Every row comes from one small tree of marks. Brackets hold a mark, then the marks that hang from it, in alphabetical order. Every link used is in the known rows. Which tree was each row made from?
Known rows
(poral (gafi mase)): [-3.11 -1.33  0.58  1.83 -2.49 -0.72 -0.97 -0.20 -1.45  0.30  0.44  0.11
  1.23 -0.49 -0.91 -2.78 -0.20 -0.03  0.71]
(koba buda (poral gafi) safila): [-2.12  0.89  0.32 -2.24  1.26  1.83  0.32  1.89 -1.03  0.97 -0.95 -0.36
  0.43 -1.67 -2.35  2.09  0.51  0.15 -0.47]
(koba (buda gafi) safila): [ 0.03  0.73  0.03 -1.11  0.53  0.96  0.73  2.45  2.57  0.90 -0.77  0.39
 -0.05 -0.52  0.90  1.51 -0.01 -0.16 -0.57]
(safila (koba (poral gafi))): [-0.97  0.24  0.26 -1.54 -1.35  0.94  0.65 -1.89 -4.24 -0.15  0.66 -0.15
  0.39  0.96 -2.14 -3.36  0.20  0.23 -0.04]
(koba buda safila): [-3.83  0.69  0.10  0.96  0.78  1.54  0.74  2.60  2.72  1.59 -0.98  0.40
  0.98 -0.85 -0.43  1.39  0.24  0.08 -0.55]
(buda (gafi poral) (koba safila)): [ 3.61  0.31  0.02  1.25  0.02  0.48  0.25  0.53  4.50 -1.36 -0.28  0.27
 -0.65  0.50  2.82 -3.83 -0.53  0.09 -0.80]
(buda (gafi (mase vutu)) (koba poral safila)): [ 4.03 -0.01 -0.10 -0.68  2.32 -1.70 -0.07  0.89  2.06 -2.67  0.07  0.39
 -2.23 -0.48  1.27  3.32 -0.38 -0.02  0.39]
(safila (koba buda)): [-3.50  0.50 -0.19  0.33 -0.78  1.45  1.03 -0.27  1.05  2.21  0.27  0.63
  0.87  1.43 -0.79 -2.96  0.25  0.32 -0.21]
(mase gafi vutu): [-2.59 -0.30  0.17  2.05  0.38 -0.30  0.78 -0.77 -0.35 -1.56  0.87 -0.81
  0.86  1.28  0.92  3.66 -0.42 -0.67  0.07]
(vutu mase): [-2.23 -0.30  0.12  3.59 -1.05 -0.64 -0.48 -0.94  1.26  0.34 -0.86  0.89
 -0.17  1.32  0.72 -2.88 -0.31 -0.44 -0.36]
(vutu (mase gafi)): [-1.21 -0.07  0.08  3.11 -0.97 -0.93 -0.20 -0.74 -0.27 -0.65 -0.49  0.39
 -0.42  3.48  1.33 -3.09 -0.41 -0.52 -0.33]
(safila koba): [-2.87 -0.12  0.06  1.95 -2.03  0.64  1.00 -1.29 -0.36  0.52  0.84  0.60
  0.90  1.78 -0.17 -4.29 -0.07  0.22 -0.06]
(safila (koba (buda gafi) poral)): [ 2.51  1.03 -0.38 -3.55 -0.44  1.30  1.29 -1.37 -0.88  1.12  0.17  0.45
 -0.58  2.33 -0.45 -1.08  0.32  0.14 -0.28]
(vutu (mase (gafi poral))): [ 0.90 -0.14 -0.20  4.00 -1.35 -0.91 -0.71 -2.26 -0.63 -0.70 -0.46 -0.24
  0.11  3.47  1.98 -4.30 -0.34 -0.40 -0.63]
(koba (buda gafi)): [-0.21  0.26  0.08 -1.11 -0.71  1.29  0.56  0.34  2.75  1.65 -0.47  0.43
  0.42  0.54  0.94  0.19 -0.10 -0.41 -0.26]
(safila (koba (buda gafi))): [ 0.35  0.60 -0.27 -2.09 -1.05  0.95  0.98 -0.34  0.91  1.48  0.48  0.66
 -0.13  1.71  0.51 -2.92  0.03  0.09 -0.15]
(koba (poral gafi)): [-1.56 -0.10  0.56 -0.63 -1.21  1.24  0.16 -1.47 -2.39  0.00 -0.11 -0.41
  0.85  0.04 -1.74 -0.38  0.05 -0.30 -0.12]
(poral (gafi (mase vutu))): [-3.20 -1.44  0.46  1.65 -0.61 -1.52 -1.15 -0.37 -1.70 -0.64  0.97 -0.66
  0.78 -2.39 -0.72  2.05 -0.33 -0.37  0.92]
(buda (gafi (mase vutu) poral) (koba safila)): [ 4.01 -0.59 -0.23  1.93  1.23 -1.89 -0.84  0.48  3.44 -2.35  0.44 -0.11
 -1.19 -1.45  2.90  0.15 -0.58  0.00  0.16]

Write each row's tree
[-1.04 -0.60  0.32 -0.01  1.56 -1.34 -0.80  0.76 -3.41 -1.88  0.12 -0.76
 -0.02 -2.82 -1.71  4.94  0.06 -0.04  0.56] => (koba (poral (gafi (mase vutu))) safila)
[-1.28 -0.15 -0.21 -2.64  0.83 -0.82 -0.44 -0.88 -3.80  0.48  1.00 -0.58
 -0.34 -1.23 -2.58  1.94  0.41  0.29  0.84] => (safila (koba buda (poral (gafi (mase vutu)))))
[-0.68 -0.43  0.42  0.20 -0.50 -0.55 -0.60  0.97 -3.24 -0.74 -0.42 -0.01
  0.19 -1.24 -1.87  0.01  0.25  0.30  0.31] => (koba (poral (gafi mase)) safila)
[-0.29 -0.17  0.43 -0.01  0.65 -0.33 -0.57  1.50  0.52 -1.12 -0.41  0.43
 -1.03 -0.40 -1.12 -3.49 -0.05  0.52  0.30] => (buda (koba (poral (gafi mase)) safila))
[-1.08 -0.05 -0.08 -2.33 -0.82  0.14 -0.32 -0.72 -3.46  1.57  0.55  0.11
  0.21  0.73 -2.75 -3.20  0.57  0.60  0.63] => (safila (koba buda (poral (gafi mase))))
[ 2.41  0.41 -0.50 -1.08 -1.74  1.09  0.46 -1.79  0.57  1.37  0.56 -0.05
  0.43  1.46  1.25 -3.74  0.13  0.14 -0.41] => (safila (koba (buda (gafi poral))))
[-0.35 -0.40 -0.05  3.05 -0.06 -0.14  0.10 -2.28 -0.79 -1.64  0.89 -1.41
  1.17  1.13  1.57  2.36 -0.35 -0.56 -0.27] => (mase (gafi poral) vutu)
[ 2.07  0.65 -0.22 -0.31 -0.01  1.17  0.18  1.06  2.40  0.79 -0.68 -0.23
  0.43 -0.65  1.58  0.59  0.11 -0.04 -0.86] => (koba (buda (gafi poral)) safila)
[-0.57 -1.51 -0.12  4.36 -0.86 -1.40 -1.14 -2.29  0.09 -0.74  0.76 -0.58
  1.20 -0.87  0.87  1.67 -0.23 -0.26  0.48] => (gafi (mase vutu) poral)
[-1.70  0.01  0.06 -1.80  2.56 -0.63 -0.68  1.87 -1.97 -0.08 -0.29 -0.82
 -0.22 -3.19 -2.20  5.99  0.36  0.04  0.37] => (koba buda (poral (gafi (mase vutu))) safila)
[-1.80  0.72  0.05 -3.25 -0.12  1.72  0.71 -0.86 -2.78  1.63  0.31 -0.17
  0.33  0.75 -2.72 -2.27  0.53  0.36 -0.07] => (safila (koba buda (poral gafi)))
[ 2.66  0.33 -0.33 -2.14  2.65 -1.05 -0.15  1.35 -0.35 -0.58 -0.51 -0.10
 -1.18 -1.53 -0.06  7.38  0.20 -0.15  0.29] => (koba (buda (gafi (mase vutu))) poral safila)
[ 3.05 -0.49 -0.76 -0.52 -0.27 -1.45 -0.63 -1.83 -0.57  0.21  1.27 -0.47
 -0.22 -0.28  1.25  0.21  0.03  0.12  0.53] => (safila (koba (buda (gafi (mase vutu) poral))))
[ 4.22 -0.47 -0.13  2.12 -0.50 -1.14 -0.69  0.61  4.00 -1.31 -0.10  0.53
 -0.86  0.40  2.78 -4.71 -0.43  0.34 -0.02] => (buda (gafi mase poral) (koba safila))
[ 3.18  0.21 -0.49 -2.73 -1.00 -0.28  0.36 -1.32 -1.57  1.10  0.31  0.77
 -0.75  2.31 -0.55 -1.89  0.38  0.44  0.57] => (safila (koba (buda (gafi mase)) poral))
[-1.80  1.01 -0.01 -0.77  1.50  1.98  0.91  1.45  1.19  1.23 -1.45  0.19
  0.40 -0.32 -1.32  3.02  0.53  0.15 -0.69] => (koba buda poral safila)
[ 2.62 -0.29 -0.41  0.28  1.30 -1.27 -0.91  1.06  1.04 -0.25 -0.06 -0.64
 -0.16 -2.71  1.51  4.50 -0.03 -0.12  0.10] => (koba (buda (gafi (mase vutu) poral)) safila)
[-1.48  0.35  0.53 -0.72  0.17  1.14  0.28  0.77 -2.37 -0.74 -0.46 -0.42
  0.49 -1.07 -1.73  0.96  0.16  0.02 -0.40] => (koba (poral gafi) safila)
[ 0.31 -0.60 -0.12 -0.48  0.57 -1.14 -0.49  0.23  1.62  0.56  0.27  0.02
 -0.21 -1.20  1.11  4.14 -0.22 -0.49  0.66] => (koba (buda (gafi (mase vutu))))
[ 3.01  0.39 -0.20 -1.94  0.79 -0.18 -0.06  1.56  0.01  0.47 -1.13  0.60
 -0.71 -0.03 -0.11  2.41  0.34  0.24  0.12] => (koba (buda (gafi mase)) poral safila)
[ 1.34  0.53  0.27  0.41  0.61  0.41  0.76  2.01  4.99 -1.12 -0.30  0.87
 -1.30  0.69  2.12 -2.83 -0.56 -0.03 -0.51] => (buda gafi (koba safila))
